What can hang from each mark
J640: J491 J497 J750
J974: J497 J750
J497: J571 J640 J974
J28: J732
J732: J28 J736
J571: J497 J736
J491: J974
J736: J497 J571

Each row was made from one small tree. The marks that hang from a mark follow it in brackets, in the order of their numbers. Every link used is in the known rows. Write each row's tree.
(in the rows, 128 means zero)
Known rows
J640{J491{J974} J497}: [116 134 145 172 126 127 103 134 118 129 115 115 177 104 145 121 106 118
 124 126 155 152 127]
J640{J497 J750}: [145 163 114 177 151 135  96 132 115 133 118 111 186 112 150 141 124 121
 117 142 143 135 131]
J497{J571{J736} J640 J974{J750}}: [138 134 130 131 118 128  34 113 180 131 154 105 190 140 137 146 111  87
  93 170 133  86 182]
J732{J28 J736{J571}}: [ 84 111  99 152 120 150 126  79 161 152 167 127 153 131  75  97  87 131
 166 144 175 174 140]
J640{J491}: [114 123 123 153 135 131 115 119 132 120 110 116 146 111 127 127 117 121
 133 115 143 113 128]
J571{J497{J974} J736}: [141 143 116 116 108 129  56  93 169 125 165 117 112 143 126 157 129 110
 118 167 143 117 152]
J491{J974{J497{J571 J640} J750}}: [124 160 157 168 125 126  53 143 133 129 136 101 233 132 141 109 114  75
 115 157 133 122 165]
J732{J736}: [112 120 112 141 125 130 125 110 144 123 158 130 143 106 122 115 102 144
 145 121 158 134 136]
J640{J491{J974} J497{J571} J750}: [136 166 129 189 128 140 100 118 112 163  85  95 199 126 141 111 109  96
 108 153 150 140 138]
J736{J497{J640{J491} J974{J750}} J571}: [115  83 133 131 142  98  50 114 138 100 147 154 173 135  53 119 130  88
  81 118 155 139 130]
J571{J497{J640{J491 J750}} J736}: [155 157 114 160 113 137  73  94 154 159  88 104 176 137 110 142 122  93
 117 140 164  87 140]
J640{J497{J571{J736} J974} J750}: [150 172 109 157 135 155  67 100 143 166 135 107 175 145 154 161 112  98
  92 192 143 131 157]
J732{J736{J571}}: [ 98 107 105 142 127 126 126  91 139 133 163 152 140 116  74 105  94 138
 139 128 165 161 134]
J736{J571}: [112 125 116 152 138 121 105 108 131 125 137 142 141 121  81 122 114 122
 131 138 140 140 136]
J497{J974}: [132 125 128 138 136 116  84 131 145 100 161 120 139 114 148 137 134 127
 124 141 140 118 136]
J497{J571{J736} J640{J491} J974{J750}}: [127 118 132 134 119 134  46 105 176 136 132 102 192 141 135 141 105  81
  90 154 144  84 173]
J736{J497{J974} J571}: [117 112 118 129 142 107  79 104 127 113 165 166 115 140  52 130 136 111
 102 147 143 162 122]
J732{J736{J497{J571 J640 J974}}}: [126 125 106 126 117 120  90 115 157 128 158 138 163 129  70 114 119  99
  96 145 154 120 141]
J974{J750}: [124 124 129 141 139 117  76 126 139  99 148 113 161 118 140 127 122 120
 126 128 125 116 153]
J571{J497{J640{J491} J974} J736}: [139 127 124 128 103 127  55 104 177 128 132 111 154 132 117 151 124  93
 108 142 161  91 145]
J491{J974{J497 J750}}: [115 142 164 160 139 121  64 134 115 111 164 118 187 128 163 118 119 106
 136 141 140 158 146]
J736{J571{J497}}: [122 136 102 135 116 118  87  96 142 119 136 131 127 134  58 121 127 106
 125 145 135 138 140]
J736{J497{J571 J974}}: [130 142 112 126 132 124  80 112 138 121 145 130 125 144  83 132 139  94
  94 162 121 124 141]
J28{J732}: [124 139 119 146 122 134 111 135 130 118 133 110 157  81 114 127 113 128
 131 130 154 116 154]
J974{J497{J571{J736} J640{J491}} J750}: [109 146 135 154 130 163  64 104 149 158 114 106 219 148 130 143  94  64
 105 150 138 104 168]
J571{J736{J497{J640{J750} J974}}}: [161 151 129 151 140 119  54 110 142 148 137 144 161 144 105 156 136 102
  95 159 161 112 131]

Which tree is each row?
[128 123 109 122 117 110  66 100 152 104 165 131 121 136  79 126 138 107
 113 154 142 143 137]  J736{J571{J497{J974}}}
[105 143  95 149 109 153 110  98 169 163 135 113 183 144  51  99 101  92
 135 152 156 127 150]  J732{J28 J736{J497{J571 J640}}}
[125  95 127 117 129 100  60 124 153  93 191 145 174 122  95 117 123 115
 100 119 163 134 139]  J732{J736{J497{J640 J974{J750}}}}
[129 127 124 127 130 122  56 120 155 101 162 100 161 135 143 127 127 100
 101 158 117 110 169]  J497{J571 J974{J750}}
[123 166 157 163 117 141  43 116 145 159 141 109 220 147 142 130  97  72
 116 176 140 122 177]  J491{J974{J497{J571{J736} J640} J750}}
[127 114 162 165 121 101  65 140 141 108 120 107 208 108 139 104 114 107
 123 111 156 107 145]  J497{J640{J491{J974{J750}}}}
[139 129 124 126 130 108  39 131 153 103 148 121 181 142  87 127 140  78
  78 151 122 101 158]  J736{J497{J571 J640 J974{J750}}}
[138 124 113 131 112 102  54 120 164 102 152 127 161 125  71 124 139  96
 107 148 151 118 139]  J736{J571{J497{J640 J974}}}
[136 131 151 142  93 112  38 102 163 133 123 104 182 137 118 124 110  88
 116 137 159 106 161]  J571{J497{J640{J491{J974{J750}}}} J736}
[139 112 141 138 135 100  43 150 160  82 165 110 195 112 152 131 133 111
 107 130 141  96 153]  J497{J640 J974{J750}}
[139 149 110 166 142 148  89 119 127 140 108  96 188 128 152 135 122  94
  89 155 145 129 136]  J640{J491 J497{J571 J974} J750}
[139 134 131 131 129 118  58 116 155 132 153 149 146 136  92 159 129 103
  99 153 151 112 138]  J571{J736{J497{J640 J974}}}
[149 130 120 157 149 100  64 119 125 127 138 158 170 136  57 125 145 100
  91 146 162 137 117]  J736{J497{J640{J750} J974} J571}
[138 113 132 118 106 119  27 103 179 111 148 105 170 139 128 147 123  86
  98 138 154  95 160]  J571{J497{J640{J491} J974{J750}} J736}
[122 170 123 166 134 149  91 140 138 140 115 108 211 126 122 129 116  77
 120 154 128 101 150]  J974{J497{J571 J640}}
[147 174 158 199 142 123  78 149 110 142 120 114 226 118 158 117 128 102
 135 146 167 130 126]  J491{J974{J497{J640{J750}}}}
[126 129 148 163 111 113  66 131 148 126 103  93 214 122 124  98 109  86
 110 132 141  95 162]  J497{J571 J640{J491{J974{J750}}}}
[114 159 151 159 129 134  65 123 122 130 149 104 194 143 148 111 114  85
 123 163 125 146 164]  J491{J974{J497{J571} J750}}
[142 137 107 166 122 117  83 101 136 139  88 119 185 131  63 111 130  90
 111 127 165 112 125]  J736{J571{J497{J640{J491 J750}}}}
[102 127  96 127 114 154 102  83 167 148 177 117 137 155  77 108 111 103
 131 167 156 158 147]  J732{J28 J736{J497{J571 J974}}}
[ 96 142  90 139 114 161 123  78 158 164 147 116 143 154  57 102 101 102
 142 159 148 153 148]  J732{J28 J736{J497{J571}}}
[121 168 106 151 123 163  92 101 147 167 121 113 165 136 122 157  93  96
 107 177 124 125 166]  J640{J497{J571{J736}}}
[111 175 120 152 132 172  94  95 138 171 132 119 160 151 130 153  99  86
 125 179 126 128 161]  J974{J497{J571{J736}}}
[126 141 120 129 128 145  42 105 159 135 166 107 177 144 152 160 103  91
  85 182 123 133 180]  J640{J497{J571{J736} J974{J750}}}
[158 161 140 172 101 122  63  97 147 165  92 104 180 137 119 125 119  95
 123 148 177 103 139]  J571{J497{J640{J491{J974} J750}} J736}
[106 109 104 136 114 120 117 110 129 138 149 164 172  91   4 101  96 117
 111 119 190 155 140]  J28{J732{J736{J497{J640} J571}}}
[148 124 113 153 122 109  63 106 146 123 116 119 178 132  82 117 140  90
  99 136 172 117 124]  J736{J571{J497{J640{J491 J750} J974}}}
[135 131 141 185 135 101  87 109 105 153  92 153 184 133  44  98 126  97
 106 127 178 147 110]  J736{J497{J640{J491{J974} J750}} J571}
[161 159 117 165 133 122  69 135 151 133 118  97 200 125 139 125 137  96
 100 163 145  81 148]  J497{J571 J640{J750} J974}
[104  94 107 119 133 113 101  87 134 121 190 177 114 133  44 114 116 127
 111 136 170 183 121]  J732{J736{J497{J974} J571}}
[129  96 143 140 135 107  54 142 157  86 143 108 197 111 150 126 128 105
 105 113 152  96 144]  J497{J640{J491} J974{J750}}
[115 173 144 169 125 143  95 124 119 146 132 109 176 135 137 115 113  91
 132 168 132 143 148]  J491{J974{J497{J571}}}
